In the rows, 128 means zero.
Known rows, with every way that one mark hangs from another
{lavuz bunir}: [103  94 141 110 123 121 127 101 120 117 148 136 111 121  87 128 120 139
 121 114 125 113 155 107 152]
{zarufa sani {vamef {kanev dokopi vusaf}}}: [148 123 101 132 108  95  66  80 108 177 158 145 143  82 135  74 115 127
 105  90 112 161 137  86 179]
{sani zarufa}: [103 107 124 121 114 113 146 134 114 123 128 125 140 102 110 118 111 106
 125 105 115 121 145 143 133]
{fipi {lalad firu} {vusaf {kanev dokopi vamef}}}: [114 157 108 120 116 174  75  75 130 173 179 120  85 150 114 100 149 138
 138  60 164 106 167  82 146]
{kanev {dokopi {bunir lavuz}} {vamef {zarufa sani}} vusaf}: [110 187 117 135 118  82  88  93 172 143 185 120 109  62 120  77 101 141
  98  89  68 172 149 119 165]
{vamef {kanev vusaf} {zarufa sani}}: [141  91 107 166 126  75 109  93 115 146 164 143 151  69 135  83 115 146
  95 127 135 163 121 104 165]
{zarufa sani {vamef {kanev vusaf}}}: [146  90  99 128 117  91  84 109 105 144 156 153 134  81 134  70  99 122
 103 102 129 177 131 109 163]
{dokopi {bunir lavuz} {kanev vusaf}}: [ 77 138 165  98 149 117 125 132 138 147 155 129  47  78 102  71  94 119
 122  99 110 139 174 108 161]
{zarufa sani {vamef {kanev {dokopi bunir} vusaf}}}: [128 111 126 123 112  91  54  75 119 168 175 145 103  78 115  71  99 132
 101 114 104 174 145  86 190]
{fipi {lalad firu} {vusaf {kanev {dokopi bunir}}}}: [106 127 141 121 134 167  87  45 121 184 186 118  54 146  95 110 147 153
 138  80 165 113 162  75 160]
{kanev {dokopi bunir} {vamef {zarufa sani}} vusaf}: [103 175 119 133  97  88  64  89 163 133 198 118 112  69 120  71  90 137
 102 124  84 165 161 109 178]
{fipi {lalad firu}}: [124 114 129 131 147 171 123 118 107 151 124 123  96 137 103 140 120 158
 137  79 153 114 141 125 138]
{fipi {lalad firu} {vusaf {kanev dokopi}}}: [127 138 118 131 133 170  97  49 106 189 168 119  93 150 118 113 161 143
 140  56 175 102 152  73 151]
{vamef {kanev {dokopi bunir}}}: [108  75 148 143 118 116  99  99 119 180 138 133  90 104  91 129 125 148
 106 131 115 113 139  82 166]
{vusaf {kanev {vamef {zarufa sani}}}}: [120 120  69 159  93  89 127 127 150 104 182 137 150  84 122  93  98 146
 100 132 150 146 147 119 143]
{kanev dokopi vamef vusaf}: [ 99 180 120 113 105 124  56 110 144 150 158 117 108 101 134  74 114 104
 131  87  90 122 169  94 156]
{fipi lalad {vusaf {kanev dokopi}}}: [115 165 101 139 125 170 109  63 107 178 164 119 108 152 123 101 160 114
 124  49 154 110 140  54 141]
{kanev vamef}: [107 127 108 122 107 130 110 166 137 116 137 125 114 112 113 112 104 119
 117 111 117 123 147 132 131]
{fipi {lalad firu} {vusaf {kanev vamef}}}: [113 126 107 119 124 172  94 102 128 141 174 127  73 147 114  96 133 138
 137  72 180 119 164 105 130]
{vusaf {kanev {dokopi {bunir lavuz}} {vamef zarufa}}}: [101 119 111 143 114 105 114 136 172 150 171 127  90  79  99 121 102 148
  96  95 110 132 169  92 146]
{sani {zarufa {vamef {kanev {dokopi {bunir lavuz}} vusaf}}}}: [114  88 148 104 130  95  84 113 128 182 144 146  90  70 107  94 101 109
 106  66  78 166 167 101 164]
{sani {zarufa {vamef kanev}}}: [132  35 111 118 110 111 123 168  99 139 120 151 138  93 107 121  96 112
 100 102 130 145 145 131 143]

Rows
[123 108 131 160 119  73  82  61 130 170 183 134 121  67 118  88 115 154
  96 135 109 157 137  82 190] | {vamef {kanev {dokopi bunir} vusaf} {zarufa sani}}
[102 127 130 136 128 110 127  94 142 170 156 129  80 101  98 119 126 142
 117  87 114 118 153  82 145] | {vusaf {kanev {dokopi {bunir lavuz}}}}
[103 137  94 154  86  89  98  95 164 129 200 128 123  80 105  94  97 154
  98 141 124 144 161  98 167] | {vusaf {kanev {dokopi bunir} {vamef {zarufa sani}}}}
[ 91 127 115 126 101 109 131 154 156 101 181 125 102  70  89  85  71 149
  88 163 129 150 164 140 175] | {dokopi bunir {kanev {vamef {zarufa sani}}}}
[149  66 106 130 112 127  91 143 100 182 126 142 130 101 116 133 113 129
  94  91 122 128 137  85 163] | {zarufa {vamef {kanev dokopi}}}
[154  67  86 139 111 103 117 130  98 144 137 154 146  93 116 107 103 140
  91 114 139 160 114 122 154] | {zarufa sani {vamef kanev}}
[ 80 133 145 104 133 113 113 177 166 126 172 126  59  57 105  73  73 128
  98 108 102 156 191 116 163] | {dokopi {bunir lavuz} {kanev {vamef zarufa} vusaf}}
[150  65  94 177 121  87 144 116 109 142 147 143 163  79 118 123 117 163
  84 134 143 148 105 120 157] | {vamef kanev {zarufa sani}}
[124 186  95 140  97  91  73  93 151 138 183 120 151  74 141  72 108 130
 104 102  93 153 152 109 169] | {kanev dokopi {vamef {zarufa sani}} vusaf}
[ 78 156 130  97 109 131  88 157 141 124 159 127  86  91 121  50  90 102
 127 113 126 123 189 109 159] | {dokopi {kanev vamef vusaf}}
[111 114 157 133 144 101  88  81 133 198 148 137  72  85 109  98 130 138
 112  86  89 139 147  75 164] | {vamef {kanev {dokopi {bunir lavuz}} vusaf}}
[117  81 142 112 119 114  47 115 118 178 159 140  82  88 114  91  95 121
 104 102 102 155 162  74 179] | {zarufa {vamef {kanev {dokopi bunir} vusaf}}}
[ 64 121 142  98 107 141 115 174 151 116 156 123  57 100  84  87  77 127
 113 147 126 120 180 125 162] | {dokopi bunir {kanev vamef}}
[102 164 155 115 142 110  93  87 142 175 154 118  74  88 114  95 118 122
 124  71  74 137 152  93 155] | {kanev {dokopi {bunir lavuz}} vusaf}
[125 149  70 162  83  92 108  96 153 134 184 130 160  84 125  95 110 145
 101 115 135 133 149  96 158] | {vusaf {kanev dokopi {vamef {zarufa sani}}}}
[115 157 112 130 104 113  66 138 148 142 168 116 126  79 140  91 103 117
 109  94  94 134 168  97 161] | {kanev dokopi {vamef zarufa} vusaf}
[138  95 117 121 116 116  58 120 105 186 144 142 118  89 134  93 110 112
 107  81 112 144 154  72 169] | {zarufa {vamef {kanev dokopi vusaf}}}
[156  96  87 142 104 106 101  99 102 174 141 145 155  95 118 113 116 142
  91 100 123 145 118  96 171] | {zarufa sani {vamef {kanev dokopi}}}
[115 161  83 145 110 167  96 110 135 154 181 117 117 129 124 103 136 122
 102  57 148 124 156  65 142] | {fipi lalad {vusaf {kanev dokopi {vamef zarufa}}}}
[118  98  89 133 104 116 117 150 136 116 188 129 119 103 131  93 116 117
  98 107 157 136 155 105 135] | {fipi {vusaf {kanev {vamef zarufa}}}}
